Known rows, with every step that occurs
pedana > vunos > bugib > tores: [-0.64  4.06 -1.84  0.67 -4.33  2.84  2.65 -0.67  0.08  0.77 -1.80 -0.23
  0.80 -3.54 -0.13  0.33  2.69  0.79  0.41 -2.29 -1.30 -0.20]
fotub > lonuf: [ 1.00 -0.21  0.27  0.27  0.32  1.11 -2.78  0.96 -3.63  1.30  0.90 -0.24
 -1.52 -1.25 -0.36  0.69 -1.61 -1.65  0.60  2.28 -2.75 -1.29]
veni > bugib > fotub: [ 1.99 -0.61  3.89 -0.99 -1.14  1.15 -0.16  0.66 -2.86  3.30  0.77 -3.97
 -0.22 -0.65  3.55  1.05  0.34 -0.56 -0.24 -1.84  1.08 -0.45]
tenu > bugib > veni: [-1.40  0.61  0.20  0.56 -0.09  1.44  3.32  1.59 -1.81  1.78  1.57 -1.65
  2.32 -2.86  2.85 -0.69 -0.91 -0.93 -0.73 -0.99 -3.92 -1.09]
lonuf > tores: [-2.05 -0.32  1.54  1.33  2.55  1.72  0.92 -1.22 -0.57 -1.01  0.89 -0.28
  3.75 -1.10 -2.23 -0.55  0.69 -0.62 -0.44  0.37 -0.53 -0.64]
pedana > vunos: [ 1.02  2.29 -1.38  0.25 -2.70  4.03 -0.20 -1.97 -2.12  1.44 -1.78  0.10
  0.98 -2.64 -0.05 -0.26  3.92  0.78 -0.07  0.73 -3.26 -1.36]
tenu > bugib: [-0.69  1.71  0.19  0.34  1.39  1.75  2.02  1.71 -0.62 -0.34  1.38  0.51
  1.17 -1.57  0.41 -2.11  0.36 -0.01 -1.74  0.34 -3.92 -0.80]
lonuf > fotub > bugib > veni: [ 2.07  0.20  0.65 -3.28  2.70  2.51  1.50  0.83 -3.81  3.62  3.59 -1.22
  2.18  0.96  1.48  1.27 -0.48  1.11  0.11 -1.19 -1.77  1.66]
bugib > veni: [-0.51 -1.81  1.65 -0.13 -1.85  1.76  1.14 -0.52 -2.49  3.83  0.78 -3.72
  2.52 -2.94  3.38  2.17 -0.35 -1.38  0.98 -1.18 -1.44 -0.48]
tores > lonuf > fotub: [ 1.55 -2.16  0.16  0.90  2.07  0.48 -0.99  0.69  2.26  0.01 -0.62  2.68
 -1.08 -0.77 -2.02 -0.93  2.77 -0.53 -1.08  1.62 -2.36  1.48]
vunos > bugib > tores > lonuf: [-1.77  1.38  0.69  1.36 -2.11 -0.74  2.99  1.94  4.06 -0.56 -0.05 -0.59
 -0.76 -3.21 -1.27  0.40 -0.21 -0.66 -0.05 -3.03  0.66  1.91]
bugib > tores > lonuf: [-0.39 -3.51  0.38  3.36 -1.84 -1.01 -0.25  0.41  2.78  2.65 -1.47  1.07
  0.92 -2.74 -2.32 -0.50  2.69 -1.85 -1.10 -0.10 -2.25  2.42]
pedana > vunos > lonuf > fotub: [ 1.65  3.07 -2.72 -0.40 -0.66  3.17  0.23 -2.11 -0.78  0.42 -1.25  2.93
  0.38 -1.09  0.24  0.97  3.47  1.05 -1.18 -0.06 -1.86 -1.05]
tenu > bugib > fotub > lonuf > tores: [-1.00  0.25  0.83  0.94  0.61 -0.27  1.78  1.59 -2.83  0.53  1.43  1.46
  1.06 -1.74  0.41 -0.72 -1.45 -1.21 -1.19 -0.45 -2.31 -1.30]
veni > bugib: [ 1.61  0.85  2.52 -0.61  0.46  2.44 -0.36  1.02 -1.92  2.06  1.09 -4.62
 -0.23 -0.49  2.60 -0.38  0.29 -0.39 -0.21 -0.37 -0.82 -0.82]
tores > bugib: [-0.29  0.83  0.61 -0.54  1.76  1.46  1.31  0.03  2.89  1.02  3.22 -0.94
 -0.66 -1.65  2.11 -0.31  1.17 -0.21  1.15  0.65 -0.86 -1.42]
fotub > lonuf > vunos: [-0.41 -0.97 -0.70  0.17 -0.07  2.96 -1.82  0.54 -4.19  0.64  0.16 -0.03
  0.53 -0.99  0.05  1.08 -1.67 -0.89 -0.14  3.29 -4.23 -1.51]
tores > lonuf > vunos: [-0.95 -2.59  0.05  1.91 -0.11  1.61 -0.37  0.15  1.97 -0.80 -1.43  0.61
  0.00 -2.30 -1.83 -0.65  1.66 -0.62 -1.91  2.72 -4.10  0.24]
pedana > vunos > bugib > fotub > lonuf: [ 0.19  4.15 -0.93 -0.39 -4.38  2.24  1.67 -0.64 -2.11  0.61 -1.33 -0.13
 -0.97 -3.36  0.76  1.45  1.11  0.57  0.94 -1.99 -0.38 -1.44]
vunos > bugib > fotub: [-0.77  2.19  2.96 -1.73 -2.24  0.24  2.98  1.03  0.52 -0.56  1.09 -1.23
 -0.72 -2.27  1.36  2.15 -1.02  0.45  0.42 -3.98  3.13  0.51]
tenu > bugib > tores > lonuf > fotub: [-0.84 -0.74 -1.16  2.51  0.79 -0.08  2.47  2.25  1.76  1.02 -0.04  2.80
  1.67 -1.81 -1.10 -2.58  1.69 -0.88 -2.14 -0.28 -4.33  1.45]
vunos > bugib > tores > lonuf > fotub: [-1.27  1.27  0.25  0.83 -1.21 -0.34  3.16  2.09  3.82 -0.49 -0.01  0.56
 -0.34 -2.30 -1.11  0.41  0.33 -0.23 -0.06 -3.09  0.85  2.46]
veni > bugib > tores > lonuf: [ 0.96 -1.36  1.60  2.07 -0.91  0.19 -0.10  1.53  0.66  3.36 -0.37 -3.40
 -0.28 -1.55  0.95 -0.80  1.10 -1.62 -0.65 -0.99 -1.30  1.00]
lonuf > tores > bugib > veni: [-3.14 -0.26  0.83  1.45  2.58  0.91  3.26 -1.12  1.18  0.58  2.82 -1.92
  3.46 -2.29  0.93  0.13 -0.46 -1.48  1.42 -0.49  0.03 -1.80]
pedana > vunos > lonuf: [ 0.96  3.26 -2.12  0.31 -1.92  2.62 -0.06 -2.25 -0.48  0.36 -1.31  1.36
 -0.25 -2.32  0.06  0.94  2.70  0.51 -1.26  0.00 -2.12 -1.81]

Rows
[ 0.76 -0.24  1.17  0.12  0.09 -0.80  0.71  1.52 -0.58  3.63  3.10 -2.76
 -0.44 -1.57 -2.45 -0.15 -1.33 -0.33 -1.20 -1.14 -3.12  2.31] => fotub > bugib > tores > lonuf
[ 0.99 -0.59  1.89  0.90 -1.02  1.50  0.23  1.14 -1.04  3.77  0.21 -3.89
  1.19 -0.89  2.12 -0.23  1.00 -1.04 -0.33 -1.41 -0.78  0.70] => veni > bugib > tores
[ 1.29 -0.58  3.14 -0.01 -0.30  0.42 -0.60  0.89 -4.14  2.93  1.10 -3.67
 -0.43 -0.64  2.59  1.10 -1.50 -1.54  0.35 -1.09  0.82 -1.29] => veni > bugib > fotub > lonuf > tores
[ 2.12 -0.58  3.19 -0.65 -1.06  0.58 -1.19  1.21 -4.24  3.54  0.97 -3.83
 -1.38 -0.66  3.38  1.28 -1.20 -1.39  0.31 -1.00  0.43 -1.11] => veni > bugib > fotub > lonuf
[-0.21  3.37 -2.55  1.00 -3.47  2.36  2.59 -0.31  1.12  0.54 -2.20  1.31
  0.24 -3.15 -0.79 -0.03  3.23  0.71  0.28 -2.01 -1.52  0.49] => pedana > vunos > bugib > tores > lonuf > fotub
[ 0.28 -1.76  1.14  2.01 -1.19  1.12  0.34  1.32  0.34  3.04 -0.71 -3.31
  0.75 -1.44  1.20 -0.60  1.11 -1.27 -1.03 -0.39 -2.00  0.86] => veni > bugib > tores > lonuf > vunos
[-1.29  1.02 -0.72 -0.27 -0.47  2.64 -0.12  1.41 -3.08 -0.61  0.49 -0.54
 -0.32 -1.48  0.18  1.44 -2.87 -0.57  0.27  1.69 -2.83 -1.36] => fotub > lonuf > vunos > bugib
[-0.81 -0.14  0.33  0.27 -0.35  0.79  1.72  1.70 -3.23  0.83  0.95  1.39
  1.01 -1.67  1.33 -0.33 -1.16 -0.64 -1.54  0.16 -3.37 -1.19] => tenu > bugib > fotub > lonuf > vunos
[ 1.54  1.40 -0.06 -2.37  3.12  0.41  1.03  0.11 -0.65  1.28  3.34  0.72
 -0.03  0.71  1.19  2.65 -1.60  0.37 -1.74 -1.62 -0.06  0.55] => vunos > lonuf > fotub > bugib > veni
[-2.12  1.07  0.09  0.95  3.00 -0.71  2.25 -1.31  2.89 -0.80  2.86  0.16
  0.82 -1.55  0.80  1.84 -1.59 -1.40 -0.83 -1.19  1.14 -1.91] => vunos > lonuf > tores > bugib > veni
[ 0.33 -3.73 -0.28  2.55 -0.61 -0.45  0.02  0.56  2.54  2.71 -1.41  2.63
  1.61 -1.50 -2.14 -0.53  3.45 -1.22 -1.08 -0.16 -2.05  3.14] => bugib > tores > lonuf > fotub
[ 1.44 -0.84  2.69 -0.68 -1.24  1.45 -0.66  1.03 -4.55  3.26  0.59 -3.64
 -0.43 -0.57  3.51  1.49 -1.24 -1.02 -0.04 -0.53 -0.26 -1.17] => veni > bugib > fotub > lonuf > vunos
[ 0.05  4.08 -0.47 -0.68 -4.39  2.66  2.37 -1.06 -1.15  0.43 -1.37 -0.26
 -0.16 -3.38  0.86  1.20  2.17  1.11  0.56 -2.54 -0.04 -0.99] => pedana > vunos > bugib > fotub
[ 2.13 -0.09  0.20 -2.46  2.66  2.11  1.05  1.03 -2.36  3.34  2.93  0.74
  2.40  1.54 -0.57  0.37  0.95  1.32 -0.67 -0.98 -1.77  2.96] => lonuf > fotub > bugib > tores
[-1.41  2.19  2.28 -0.76 -1.42 -0.51  2.47  1.34 -0.75 -0.99  1.39 -0.89
 -0.95 -2.29  0.33  2.25 -2.84 -0.55  0.97 -3.25  2.83 -0.34] => vunos > bugib > fotub > lonuf > tores
[ 0.05 -0.54  0.64  0.10 -0.06  0.09  1.14  1.31 -0.86  3.32  2.81 -2.65
  0.61 -1.42 -2.27  0.09 -1.37 -0.02 -1.57 -0.53 -3.82  2.22] => fotub > bugib > tores > lonuf > vunos
[ 1.64  1.17 -0.37 -1.75  3.09  0.06  0.76  0.23  0.42  1.10  2.86  2.08
  0.11  1.15 -0.22  1.96 -0.62  0.52 -2.32 -1.44 -0.06  1.42] => vunos > lonuf > fotub > bugib > tores
[ 0.24 -0.59  1.39 -0.53  0.16 -0.37  0.56  0.17  0.56  2.46  3.11 -0.12
 -1.80 -1.79  2.76  1.34 -0.34 -1.20  1.73  0.09  0.43 -1.78] => tores > bugib > fotub > lonuf
[-0.27  0.20  1.53 -0.07 -0.17  0.44  2.31  1.31 -1.58  0.89  1.14  1.06
  1.27 -1.77  1.42 -0.77  0.39 -0.17 -1.76 -1.13 -2.06 -0.47] => tenu > bugib > fotub
[-1.32 -0.53 -0.74  3.02 -0.06 -0.51  2.33  2.19  1.93  0.94 -0.03  1.69
  1.19 -2.66 -1.23 -2.60  1.22 -1.29 -2.18 -0.23 -4.49  0.97] => tenu > bugib > tores > lonuf
[-0.57  2.17  2.28 -1.39 -2.14 -0.31  1.91  1.63 -0.80 -0.39  1.28 -1.05
 -1.93 -2.31  1.10  2.47 -2.56 -0.35  0.97 -3.19  2.52 -0.10] => vunos > bugib > fotub > lonuf
[-1.43 -4.02 -0.29  3.25 -2.18  0.35  0.40  0.21  2.38  2.21 -1.98  1.18
  2.37 -2.57 -2.04 -0.29  2.67 -1.30 -1.67  0.58 -3.31  2.22] => bugib > tores > lonuf > vunos
[-1.76 -0.66  0.00  1.47 -0.52  1.21  1.28  0.98  3.15 -2.09 -1.09  0.16
 -0.86 -2.74 -1.66 -0.29  0.51 -0.27 -1.47  1.07 -2.81  0.40] => tores > lonuf > vunos > bugib
[ 2.62  0.93  0.65 -3.46  3.74  2.77  0.56  0.95 -2.98  2.16  3.49  0.26
  1.38  1.81 -0.20  0.26  0.45  1.78 -0.60 -0.25 -1.80  1.95] => lonuf > fotub > bugib
[-1.60 -1.42  0.67  1.23 -1.31  0.60  1.40  0.80  2.66 -1.48 -1.16  0.43
 -0.78 -2.86 -1.19  0.41  0.42 -0.34 -1.48  0.40 -1.88  0.48] => tores > lonuf > vunos > bugib > fotub
[-1.58  0.23 -0.99  0.46 -1.20  2.16  0.12  1.48 -2.65  0.23  0.15 -0.24
  0.39 -1.66 -0.03  1.44 -2.54 -0.90  0.25  1.25 -2.82 -0.61] => fotub > lonuf > vunos > bugib > tores
[ 0.63  0.99  2.09 -2.34  0.11  1.08  1.66  0.85 -4.32  4.45  4.71 -6.03
  0.75 -1.68  1.59  1.73 -3.44 -0.04  0.27 -1.86 -2.53  0.27] => fotub > bugib > veni
[ 1.56  3.44 -2.61 -1.03 -0.90  2.73  1.20 -1.76 -2.11  2.03  0.13  0.74
  0.48 -1.45  1.15  1.76  1.57  0.90 -0.81 -1.11 -2.18 -0.97] => pedana > vunos > lonuf > fotub > bugib > veni
[-2.38 -0.57  1.78  1.02  2.47  0.31  2.53 -1.22  1.37 -0.02  2.55 -0.03
  2.68 -1.54 -0.15  0.09  0.43 -0.91  0.70 -0.64  1.24 -1.33] => lonuf > tores > bugib > fotub
